What can hang from each mark
Z512: Z101 Z224
Z224: Z512
Z101: Z393 Z512 Z850
Z393: Z101
Z137: Z755
Z850: Z101 Z198
Z523: Z137
Z797: Z198
Z403: Z137
Z198: Z797 Z850
Z755: Z137 Z198

Every row comes from one small tree of marks. Brackets hold a mark, then the marks that hang from it, in the order of their numbers. Every link used is in the known rows. Which tree was each row made from?
Known rows
[Z523 [Z137 Z755]]: [  8.2  25.7  -6.3 -23.5  -4.6   4.1  -7.5  31.2  10.3  10.4 -35.3  22.8
 -12.1   4.3   2.0 -22.3  47.3 -65.6  22.2 -41.2  28.5]
[Z137 [Z755 [Z198 Z797 Z850]]]: [ 35.8  32.6  -0.5   8.7  23.8   5.3 -11.0  27.1  20.4   4.8  -5.9  25.7
 -57.2 -13.0  -6.2 -16.3  10.8  -9.6   4.6 -44.9 -21.7]
[Z137 [Z755 Z198]]: [ 36.6  45.6  28.0   5.1  16.8  16.2 -14.8  15.0 -22.6  -1.4  -7.1  17.1
 -17.9 -15.5 -19.2 -20.6  34.6 -42.6  13.0 -50.5  -6.1]
[Z523 Z137]: [ -4.7   2.1 -15.4 -23.3  -9.6  -4.7  15.2  29.2  -2.8  10.3 -25.6   6.8
  -3.1  22.0  18.6 -17.3  35.1 -63.6   7.4 -40.1  37.2]
[Z755 Z137 [Z198 Z850]]: [ 27.3  36.1   7.3  24.3  13.5   1.4  24.7   8.4 -23.6  27.4  -3.7  12.8
 -35.2  -0.6  31.9 -34.8  15.3 -44.1   6.4 -67.1 -12.7]
[Z224 [Z512 Z101]]: [-20.6  -7.1  25.2  -5.2  -5.9 -13.1 -37.9 -13.2 -35.7   9.7  -9.6  -4.0
  32.2  10.7  -2.9  -6.1  -0.6 -44.7  14.2 -19.9  -6.0]
[Z755 [Z198 Z797 Z850]]: [ 22.6   2.6 -11.6  10.9  21.8  -7.2  15.2  26.8   7.9   5.9   5.9   7.8
 -52.1   5.0  12.8 -11.4  -5.1  -5.0 -10.7 -45.5 -14.1]
[Z224 [Z512 [Z101 Z393 [Z850 [Z198 Z797]]]]]: [-13.2 -31.8  -0.7 -30.8 -35.5 -23.7 -22.5 -14.5 -27.1  -9.1  -3.6 -21.7
   9.7   0.9 -12.8   7.0 -36.1  -9.3  10.2   6.3 -28.5]
[Z137 [Z755 [Z198 [Z850 Z101]]]]: [ 30.9  35.5   5.0  24.2  28.8   7.1 -36.3  10.4 -13.3  23.9   9.8  15.8
 -43.9 -10.9   4.8  -1.3  12.6 -26.5  37.9 -57.1 -23.7]
[Z393 Z101]: [ -7.4   6.0   7.2  -9.6 -11.4 -15.1 -15.6 -15.5 -42.9   0.8  18.8  27.8
   8.8  28.6 -18.7   8.5 -22.3 -60.6 -33.4 -50.9  22.1]
[Z512 [Z101 Z393] Z224]: [  2.3  -3.8 -18.7 -59.5 -34.0 -26.1 -18.2  26.8  -5.7 -27.2  16.0  -9.7
  -9.8 -32.0   7.9 -35.8 -34.9 -32.4 -17.4 -21.4  18.3]
[Z755 Z137 Z198]: [ 34.7  31.5  19.9  18.6  -0.9  -1.2  33.1   4.0 -41.3  11.3 -12.6   0.8
  -7.4  10.4  17.1 -48.3  32.9 -51.0   9.0 -67.4 -13.6]
[Z850 [Z101 Z393 [Z512 Z224]] [Z198 Z797]]: [ 24.7  -9.8 -68.9 -31.3 -30.3 -26.0   8.8   1.3  -8.1 -32.5  45.5 -29.2
 -25.6  25.2  19.6  14.7 -65.2  10.1  37.5   4.2 -28.5]
[Z850 [Z101 Z512]]: [ 23.9   4.2 -32.2   6.3 -21.2   0.1  -3.8 -18.9 -35.8   1.2  22.0 -17.2
   2.8   9.6  20.4  18.4 -21.4 -42.8  25.6 -12.5   4.8]
[Z393 [Z101 [Z512 Z224] [Z850 [Z198 Z797]]]]: [ 10.8  -3.1 -65.2 -33.1 -39.9 -23.6 -20.1 -27.3 -15.7 -31.7  25.7  -7.4
  -8.4  -2.0 -24.6  29.8 -68.4 -49.7  -6.8  -0.3   5.0]
[Z224 [Z512 [Z101 Z393]]]: [-25.3 -13.2  34.4 -22.9 -20.3 -17.6 -24.5  -4.9 -34.2  -7.3   4.0 -10.3
  20.8  -0.7  -0.4 -12.8 -17.9 -39.8  -2.8 -16.2   2.4]
[Z523 [Z137 [Z755 [Z198 [Z850 [Z101 Z512]]]]]]: [ 24.0  15.2 -25.3   1.3   9.6  -1.3 -20.8  12.3   3.8  19.1  -0.2  -2.2
 -49.1 -17.7  36.7 -11.8  22.0 -64.4  63.8 -40.5   7.7]
[Z137 [Z755 [Z198 Z850]]]: [ 29.9  49.4  17.7  10.9  29.2  18.6 -22.7  19.4  -6.9  12.8   0.7  27.3
 -42.1 -24.6  -5.5  -8.6  19.0 -36.5  10.9 -50.4  -5.3]
[Z850 Z101 Z198]: [ 19.4   5.7 -23.3   6.6   3.6  -1.8 -11.7 -18.1 -59.9  26.1  21.9   1.4
  12.4  59.1  10.7  33.9  -8.6  -4.5  50.6 -29.7 -31.1]
[Z797 Z198]: [  6.8  22.9  29.3  -4.8   6.9  -2.0  23.5   0.9 -35.4  -5.1  -5.9  -3.3
   6.5  14.0   0.5  17.6  -1.2 -24.7 -10.0 -42.4  21.2]
[Z755 Z137 [Z198 Z797 [Z850 [Z101 Z512]]]]: [ 45.5   3.2 -38.2  32.0  -6.4 -21.1  28.8  -6.7  -1.5  16.4  10.0 -13.3
 -54.8   9.1  52.9 -27.5 -18.9 -16.8  32.9 -46.6 -41.3]
[Z403 Z137]: [  1.3  -0.3  16.7 -26.8 -26.7  15.2   3.1  31.9 -19.7  -3.9  -7.1  26.3
   3.9   9.2  20.3  14.8 -17.4 -20.6 -30.6 -25.9  36.5]

Which tree is each row?
[  9.3  -8.8 -72.9 -18.8 -23.4 -28.1   3.1  23.8  39.6 -21.5  34.8 -15.9
 -62.5  -8.8  32.5   7.7 -73.1   0.8  -1.5  -6.0  -3.8]	[Z198 Z797 [Z850 [Z101 Z393 [Z512 Z224]]]]
[ -0.9  14.4 -19.1 -11.7  -1.2 -19.6   5.5   4.9  -4.7 -18.4  36.1 -28.8
 -38.9 -20.5  34.2  31.2 -66.0 -18.1  11.1 -24.6  19.4]	[Z797 [Z198 [Z850 [Z101 Z393 [Z512 Z224]]]]]
[ 42.8  28.1  10.5   1.2  11.1   2.0  -3.2  23.0   4.4  -9.8 -14.1  15.3
 -33.5  -4.3 -20.2 -29.0  26.5 -15.9   7.2 -45.2 -21.6]	[Z137 [Z755 [Z198 Z797]]]
[ 37.9  16.3 -11.7  20.2  22.2  -6.5 -25.2  17.3  14.0  16.3   2.6  14.1
 -58.4   1.7   4.7  -9.2   3.5   0.9  30.5 -51.6 -40.0]	[Z137 [Z755 [Z198 Z797 [Z850 Z101]]]]
[ 18.5   9.7 -49.0 -28.2 -24.7  -9.8  -4.4  -7.4 -38.3 -24.0  51.9 -27.7
  -8.1  13.3  19.9  23.5 -55.1 -18.6  45.0  -0.4 -10.0]	[Z850 [Z101 Z393 [Z512 Z224]] Z198]
[ 14.2 -15.4 -55.4 -10.0 -25.3 -19.1  15.5   7.6  18.4  -7.0  34.7  -9.1
 -55.5   0.6  35.8  15.2 -66.2   1.5  -6.3  -6.5  -6.6]	[Z198 Z797 [Z850 [Z101 Z393 Z512]]]
[  9.8   4.6 -42.4 -23.4 -34.1 -15.6  -2.7   8.1 -13.6 -33.2  37.5 -31.9
 -16.9 -14.0  19.4   1.5 -49.0 -40.0  13.9  -9.8  15.2]	[Z850 [Z101 Z393 [Z512 Z224]]]
[-18.1 -15.5  15.3 -28.4 -30.0 -10.8 -33.0 -21.1 -52.1  -1.7   3.1 -21.0
  24.0  -7.6 -12.9  13.3 -28.2 -32.9  15.4   1.7 -13.1]	[Z224 [Z512 [Z101 Z393 [Z850 Z198]]]]
[ 11.7   6.4 -29.5 -20.3 -37.9  -1.5 -17.4 -51.5 -63.7  -9.4  31.6   2.7
  12.7  -3.3 -19.6  44.8 -53.2 -72.0  -7.1  -3.8  15.9]	[Z393 [Z101 Z512 [Z850 Z198]]]
[ 11.2  15.8 -45.0 -46.1 -57.3   3.0   8.4  14.9  -1.0 -57.2  14.6 -35.2
 -19.7 -70.1  -9.4   3.0 -52.4 -66.1 -28.2  15.2  46.0]	[Z101 Z393 [Z512 Z224] Z850]
[ 36.1   0.4 -26.1  35.1   5.6 -26.1  22.1   6.7  -0.7  30.2  -1.1  -2.4
 -52.8  27.2  43.4 -34.4  -3.4  -3.3  28.0 -69.0 -49.7]	[Z755 Z137 [Z198 Z797 [Z850 Z101]]]
[ 31.4  13.1  -4.5   3.9   8.5 -10.7 -12.6  26.3  13.5   0.6  15.3   8.9
 -68.6 -10.6   6.8 -14.3 -12.7   5.1  15.4 -49.2 -33.0]	[Z137 [Z755 [Z198 Z797 [Z850 [Z101 Z393]]]]]
[  1.2  12.0 -50.9 -13.9 -16.1 -10.1 -11.1  14.0   5.7 -11.6  43.6 -14.3
 -43.9 -21.6  32.7  17.1 -61.9 -32.6   5.8 -13.0  15.9]	[Z198 [Z850 [Z101 Z393 [Z512 Z224]]]]
[ -2.8   2.8 -19.4  -1.6  -5.9  -8.1  -6.1  13.2 -13.6  16.5  29.0   6.5
 -36.5   6.7  26.1  18.1 -37.9 -14.4  -4.0 -36.3   3.7]	[Z198 [Z850 [Z101 Z393]]]
[ 11.1 -13.9 -49.3  12.7   1.4 -20.7  -4.4  15.5  19.7  24.3   7.4   9.7
 -43.6  33.8  23.7  14.9 -31.4  14.4   4.6 -32.5 -24.0]	[Z198 Z797 [Z850 Z101]]
[ 23.3 -29.8 -30.7 -56.4 -54.5 -19.5   0.2  -7.2 -28.9  -9.5   9.7 -12.5
 -11.8 -17.5  -0.2  -2.3 -45.2  -0.3  -9.9   4.0 -17.1]	[Z512 [Z101 Z393 [Z850 [Z198 Z797]]]]
[ 18.3 -18.8 -33.2 -17.5 -18.6 -22.9  15.1   1.2 -29.3  -1.0  30.8  -7.3
 -16.7  57.7  12.6  17.6 -36.2  29.7  23.7 -21.8 -41.8]	[Z850 [Z101 Z393] [Z198 Z797]]
[ 25.5   0.1 -40.7 -16.2 -23.9   2.7   9.7  -2.7 -19.3   0.6 -12.4  -1.4
  -3.9  16.0 -19.8  25.7 -13.5  -6.0   0.8  -3.0 -16.6]	[Z101 [Z850 [Z198 Z797]]]
[ 17.0  -9.4 -45.6 -23.7 -42.2 -13.5  -6.6 -43.1 -39.1 -16.3  25.9   0.5
  -1.2   8.4 -20.4  38.0 -62.2 -48.4 -11.8  -0.2   1.3]	[Z393 [Z101 Z512 [Z850 [Z198 Z797]]]]
[ 32.0   9.8 -39.0   1.9 -11.3   5.4  -5.5 -34.8 -60.9  11.0  35.9 -13.1
  10.8  36.2  22.4  41.3 -28.7 -21.9  57.9  -2.9 -20.2]	[Z850 [Z101 Z512] Z198]
[-24.5 -20.3  21.5 -24.7 -37.8 -15.5 -32.2 -10.7 -33.8  -9.3  -9.0 -22.9
  17.4 -27.5 -12.3  -3.2 -24.1 -47.7  -7.0  -4.9   5.0]	[Z224 [Z512 [Z101 Z393 Z850]]]
[ 19.9  10.6  18.6   2.5   3.4  12.3 -38.3  29.9 -10.8  17.3   6.7  27.3
 -41.9 -13.3  29.6  14.2 -14.0  -8.0  20.7 -48.4  -2.7]	[Z403 [Z137 [Z755 [Z198 [Z850 Z101]]]]]
[ 11.1 -18.4  -9.9 -49.8 -57.4 -10.8  -9.8  -1.0 -33.0 -10.2   3.1 -14.8
  -4.5 -50.4  -0.8 -13.8 -32.9 -41.3 -28.9  -7.8  18.8]	[Z512 [Z101 Z393 Z850]]
